Each row was made from one walk, in order. Every step used is in the known rows, and no mark comes twice. Write each row's walk.
Known rows:
h > y > a: [-0.07  0.19 -0.22  0.08  0.11 -0.04  0.01 -0.03 -0.09  0.09  0.31  0.28
  0.22  0.05 -0.20  0.07 -0.04 -0.21  0.00 -0.29  0.11  0.04  0.21 -0.12]
h > k > a: [-0.17  0.05 -0.17 -0.27  0.26 -0.08  0.07  0.07  0.02 -0.09  0.23 -0.08
  0.18  0.15  0.08  0.04 -0.14 -0.04  0.03 -0.12 -0.04 -0.14  0.00 -0.01]
a > k: [ 0.01 -0.11 -0.15  0.02 -0.05 -0.25 -0.11  0.12  0.04 -0.18  0.33  0.12
 -0.10  0.00 -0.01  0.07 -0.06 -0.06 -0.16  0.10  0.14  0.07  0.12  0.24]
h > k > e > x > a > y: [ 0.14  0.18 -0.22  0.09  0.48 -0.16  0.03  0.24 -0.22  0.02  0.33 -0.29
 -0.17 -0.05  0.16  0.14 -0.23 -0.18 -0.04 -0.14 -0.18 -0.19  0.05  0.01]
a > y > h > k > e: [-0.03  0.00 -0.05 -0.15  0.05 -0.25 -0.06  0.23 -0.20 -0.24  0.51 -0.24
 -0.12 -0.21  0.16  0.31 -0.13 -0.30 -0.15 -0.23 -0.12 -0.16 -0.01 -0.02]
k > e > x: [ 0.14  0.06 -0.22 -0.03  0.29 -0.21  0.12  0.02 -0.10  0.10  0.18 -0.22
  0.04  0.07  0.08  0.13 -0.09  0.06  0.08 -0.06  0.03 -0.06  0.23  0.20]
h > y > a > k > e: [ 0.25  0.17 -0.27 -0.01  0.07 -0.43 -0.13 -0.02 -0.01 -0.13  0.58  0.11
  0.11 -0.02 -0.11  0.05 -0.02 -0.23  0.01 -0.27 -0.06  0.01  0.34 -0.03]
h > k > e > x > a: [ 0.27  0.20 -0.24  0.10  0.57  0.01  0.08  0.17 -0.14  0.15  0.35 -0.27
 -0.02  0.10  0.11  0.13 -0.33 -0.02  0.07 -0.11 -0.20 -0.14  0.15  0.08]
k > a > y > h: [-0.46 -0.05  0.01 -0.14  0.03 -0.31 -0.04 -0.02 -0.19 -0.17  0.27 -0.06
 -0.18 -0.14  0.01  0.17  0.05 -0.26  0.02 -0.22  0.01 -0.13 -0.04  0.14]
y > h: [-0.20 -0.10  0.01  0.04 -0.01 -0.01  0.00  0.04 -0.14 -0.03  0.34  0.06
 -0.06 -0.11 -0.02  0.26 -0.10 -0.09 -0.08 -0.10  0.08  0.00  0.07  0.20]
x > e > k > h > y > a: [-0.09  0.03 -0.17  0.02  0.33  0.00 -0.26  0.02 -0.02 -0.03  0.33  0.21
  0.46  0.00 -0.03  0.24  0.06 -0.38 -0.38 -0.29  0.01  0.16  0.29 -0.13]
a > k > e > x > h > y: [ 0.21  0.27 -0.41  0.09  0.21 -0.47 -0.34  0.02 -0.23 -0.03  0.26 -0.04
  0.15  0.00  0.03  0.06 -0.28 -0.18 -0.06 -0.09 -0.16  0.00  0.26  0.19]
y > a: [-0.08  0.01 -0.15  0.03  0.10 -0.03  0.15  0.09 -0.11 -0.02  0.29  0.15
  0.08  0.06 -0.14  0.07 -0.07 -0.11  0.02 -0.20  0.20  0.02  0.14 -0.03]
a > k > h > y: [-0.06  0.03 -0.14  0.10  0.00 -0.36 -0.41  0.08 -0.07 -0.14  0.29  0.23
  0.14 -0.03 -0.09  0.11  0.09 -0.25 -0.36 -0.12  0.14  0.23  0.18  0.17]
x > e > k > a > y: [-0.31 -0.17 -0.11 -0.26  0.26 -0.15 -0.07 -0.05  0.11 -0.27  0.19 -0.09
  0.02 -0.07  0.17  0.15  0.13 -0.24 -0.11  0.00 -0.04 -0.17  0.18  0.02]
x > h > y > a > k > e: [ 0.22  0.20 -0.39  0.02  0.02 -0.44 -0.35  0.09 -0.19 -0.16  0.41  0.16
  0.26 -0.04 -0.12  0.07 -0.20 -0.34  0.02 -0.32 -0.14  0.03  0.37 -0.05]
e > x > a > y: [-0.11  0.11 -0.13  0.30  0.36 -0.09  0.02  0.12 -0.26  0.12  0.19 -0.01
 -0.29 -0.10  0.00  0.09 -0.12 -0.16 -0.07 -0.08  0.06 -0.08  0.06  0.18]
h > k: [-0.02  0.00 -0.14 -0.12  0.17  0.05  0.01  0.22 -0.03 -0.05  0.24 -0.01
  0.14  0.07  0.06  0.12 -0.19 -0.08 -0.15  0.00  0.08 -0.07  0.04 -0.01]
y > a > k > e > x > h: [ 0.26  0.14 -0.42  0.01  0.18 -0.40 -0.06  0.21 -0.33 -0.12  0.33 -0.17
  0.11  0.07  0.07  0.09 -0.40 -0.19 -0.04 -0.26 -0.03  0.02  0.20  0.14]
y > h > k: [-0.10  0.05  0.01 -0.05  0.10  0.06 -0.04  0.19 -0.15 -0.08  0.44 -0.02
  0.03 -0.06  0.10  0.28 -0.27 -0.18 -0.20 -0.08 -0.04 -0.08 -0.10  0.08]
a > k > h: [-0.03 -0.18 -0.13  0.03 -0.03 -0.34 -0.26  0.21 -0.07 -0.23  0.25  0.11
  0.03 -0.05 -0.04  0.10  0.04 -0.18 -0.31 -0.06  0.25  0.27  0.12  0.28]
e > k > a: [-0.29 -0.13 -0.09 -0.13  0.35 -0.06  0.03 -0.05  0.10  0.03  0.17  0.06
  0.17  0.06  0.04  0.20 -0.02 -0.05  0.09  0.00 -0.02 -0.22  0.09  0.14]
e > x > a > k: [ 0.09  0.10 -0.18  0.34  0.31 -0.16 -0.05  0.10 -0.07  0.05  0.35  0.05
 -0.30  0.02  0.01  0.06 -0.25 -0.01 -0.09  0.05 -0.02  0.06  0.07  0.41]

Write each row's walk:
[ 0.15  0.03 -0.33 -0.18  0.19 -0.13 -0.18  0.25 -0.18 -0.11  0.18 -0.14
  0.31  0.00  0.09  0.17 -0.30 -0.17  0.05 -0.12 -0.14 -0.13  0.24 -0.04] -> x > h > k > e
[ 0.07  0.04 -0.19  0.36  0.32 -0.23 -0.19  0.18 -0.19  0.02  0.31  0.03
 -0.13  0.00 -0.02  0.11 -0.15 -0.12 -0.28 -0.08  0.11  0.21  0.03  0.37] -> e > x > a > k > h
[ 0.05  0.16 -0.11 -0.11  0.27 -0.26  0.10  0.22 -0.32 -0.11  0.45 -0.38
 -0.14 -0.12  0.24  0.31 -0.24 -0.28 -0.22 -0.25 -0.11 -0.20 -0.13  0.06] -> a > y > h > k > e > x
[-0.46 -0.13  0.04 -0.11  0.20 -0.25 -0.06  0.03 -0.12 -0.12  0.34  0.02
 -0.08 -0.18  0.08  0.35 -0.01 -0.28 -0.10 -0.15 -0.08 -0.26 -0.12  0.16] -> e > k > a > y > h
[-0.09  0.37 -0.33  0.17  0.28 -0.05 -0.06  0.05 -0.39  0.20  0.14  0.13
  0.35  0.11 -0.14  0.04 -0.38 -0.26 -0.05 -0.30 -0.01  0.00  0.14 -0.04] -> e > x > h > y > a
[-0.29 -0.07  0.01  0.03 -0.08 -0.17 -0.06  0.12 -0.24 -0.16  0.32  0.05
 -0.23 -0.26  0.00  0.25 -0.01 -0.26 -0.15 -0.13  0.08 -0.05 -0.03  0.15] -> a > y > h
[ 0.20  0.22 -0.11  0.15  0.49  0.00  0.01  0.12 -0.28  0.11  0.56 -0.28
 -0.14 -0.02  0.13  0.30 -0.39 -0.10  0.00 -0.22 -0.26 -0.15  0.00  0.16] -> y > h > k > e > x > a
[-0.01  0.12 -0.17  0.34  0.40  0.06  0.07  0.04 -0.15  0.25  0.22 -0.02
 -0.12  0.05 -0.05  0.12 -0.21  0.04  0.04 -0.02  0.00 -0.01  0.10  0.25] -> e > x > a
[ 0.20 -0.11 -0.23 -0.09  0.00 -0.42 -0.13  0.06  0.08 -0.26  0.40 -0.06
 -0.09 -0.06  0.09  0.13 -0.01 -0.04  0.01 -0.03  0.02  0.04  0.28  0.20] -> a > k > e
[-0.21 -0.11 -0.15 -0.25  0.32  0.00 -0.04 -0.13  0.20 -0.15  0.22 -0.07
  0.19  0.04  0.15  0.17  0.02 -0.05  0.04  0.06 -0.08 -0.11  0.23  0.11] -> x > e > k > a
[-0.16 -0.01 -0.13  0.16  0.27 -0.03 -0.19  0.08 -0.13  0.11  0.28  0.32
  0.49  0.02 -0.13  0.28  0.05 -0.36 -0.30 -0.35  0.05  0.08  0.11 -0.09] -> e > k > h > y > a
[ 0.19 -0.01 -0.22 -0.21  0.22 -0.10 -0.01  0.19 -0.01 -0.11  0.31 -0.19
  0.16  0.01  0.13  0.16 -0.14 -0.03  0.01 -0.07 -0.10 -0.13  0.18 -0.01] -> h > k > e
[-0.36 -0.04 -0.11 -0.19  0.08 -0.34  0.03  0.00 -0.07 -0.15  0.13 -0.04
 -0.09 -0.04 -0.01  0.02  0.14 -0.15  0.08 -0.14  0.12 -0.14  0.10  0.02] -> k > a > y
[ 0.14  0.09 -0.35 -0.02  0.28 -0.21 -0.06  0.10 -0.30  0.06  0.03 -0.21
  0.16  0.03  0.09  0.12 -0.30 -0.04  0.12 -0.13 -0.04 -0.05  0.27  0.20] -> k > e > x > h
[-0.30  0.25 -0.33 -0.21  0.35 -0.26 -0.04  0.26 -0.38 -0.12  0.00 -0.25
  0.15  0.07  0.13  0.00 -0.40 -0.26 -0.12 -0.16 -0.06 -0.26 -0.10 -0.01] -> e > x > h > k > a > y
[ 0.05  0.35 -0.38  0.18  0.18 -0.27 -0.18  0.11 -0.34 -0.02  0.29  0.14
  0.22  0.07 -0.09  0.00 -0.39 -0.32 -0.15 -0.23  0.00  0.03  0.09  0.08] -> e > x > h > y > a > k
[-0.14  0.14 -0.27  0.09  0.04 -0.04 -0.32  0.00 -0.19  0.11  0.02  0.27
  0.28  0.01 -0.11  0.10 -0.18 -0.21 -0.01 -0.11 -0.03  0.00  0.29  0.01] -> x > h > y
[-0.25 -0.05  0.02  0.28  0.04 -0.07 -0.16  0.12 -0.25 -0.01  0.41  0.08
 -0.37 -0.26 -0.06  0.28 -0.07 -0.27 -0.05 -0.19 -0.05 -0.05  0.05  0.13] -> x > a > y > h
[ 0.19  0.10 -0.25  0.23  0.44 -0.09  0.08  0.02 -0.13  0.20  0.27 -0.16
 -0.11  0.02  0.05  0.15 -0.15  0.08  0.19 -0.10 -0.11 -0.06  0.23  0.22] -> k > e > x > a
[-0.19 -0.06 -0.08  0.11  0.27 -0.06 -0.32  0.03 -0.06  0.13  0.15  0.30
  0.41 -0.01 -0.05  0.33  0.10 -0.26 -0.33 -0.12  0.04  0.03  0.17  0.07] -> e > k > h > y
[-0.32  0.02 -0.16 -0.29  0.18 -0.25  0.05  0.16 -0.09 -0.24  0.20 -0.13
  0.03  0.03  0.06  0.04 -0.06 -0.23 -0.07 -0.14  0.05 -0.24 -0.03 -0.09] -> h > k > a > y
[ 0.05 -0.01 -0.21  0.04  0.01 -0.20  0.01  0.11 -0.03 -0.19  0.48  0.14
 -0.04 -0.01 -0.10  0.05 -0.11 -0.17 -0.13 -0.11  0.15  0.14  0.10  0.10] -> y > a > k
[-0.15  0.03 -0.12  0.06  0.10 -0.15 -0.28  0.01 -0.14  0.07  0.11  0.25
  0.29  0.04 -0.12  0.12  0.10 -0.17 -0.18 -0.19  0.17  0.15  0.23  0.03] -> k > h > y
[-0.24  0.01  0.01 -0.05  0.02 -0.10 -0.04  0.26 -0.22 -0.20  0.41 -0.04
 -0.13 -0.20  0.09  0.24 -0.19 -0.32 -0.31 -0.15  0.01 -0.13 -0.16  0.05] -> a > y > h > k
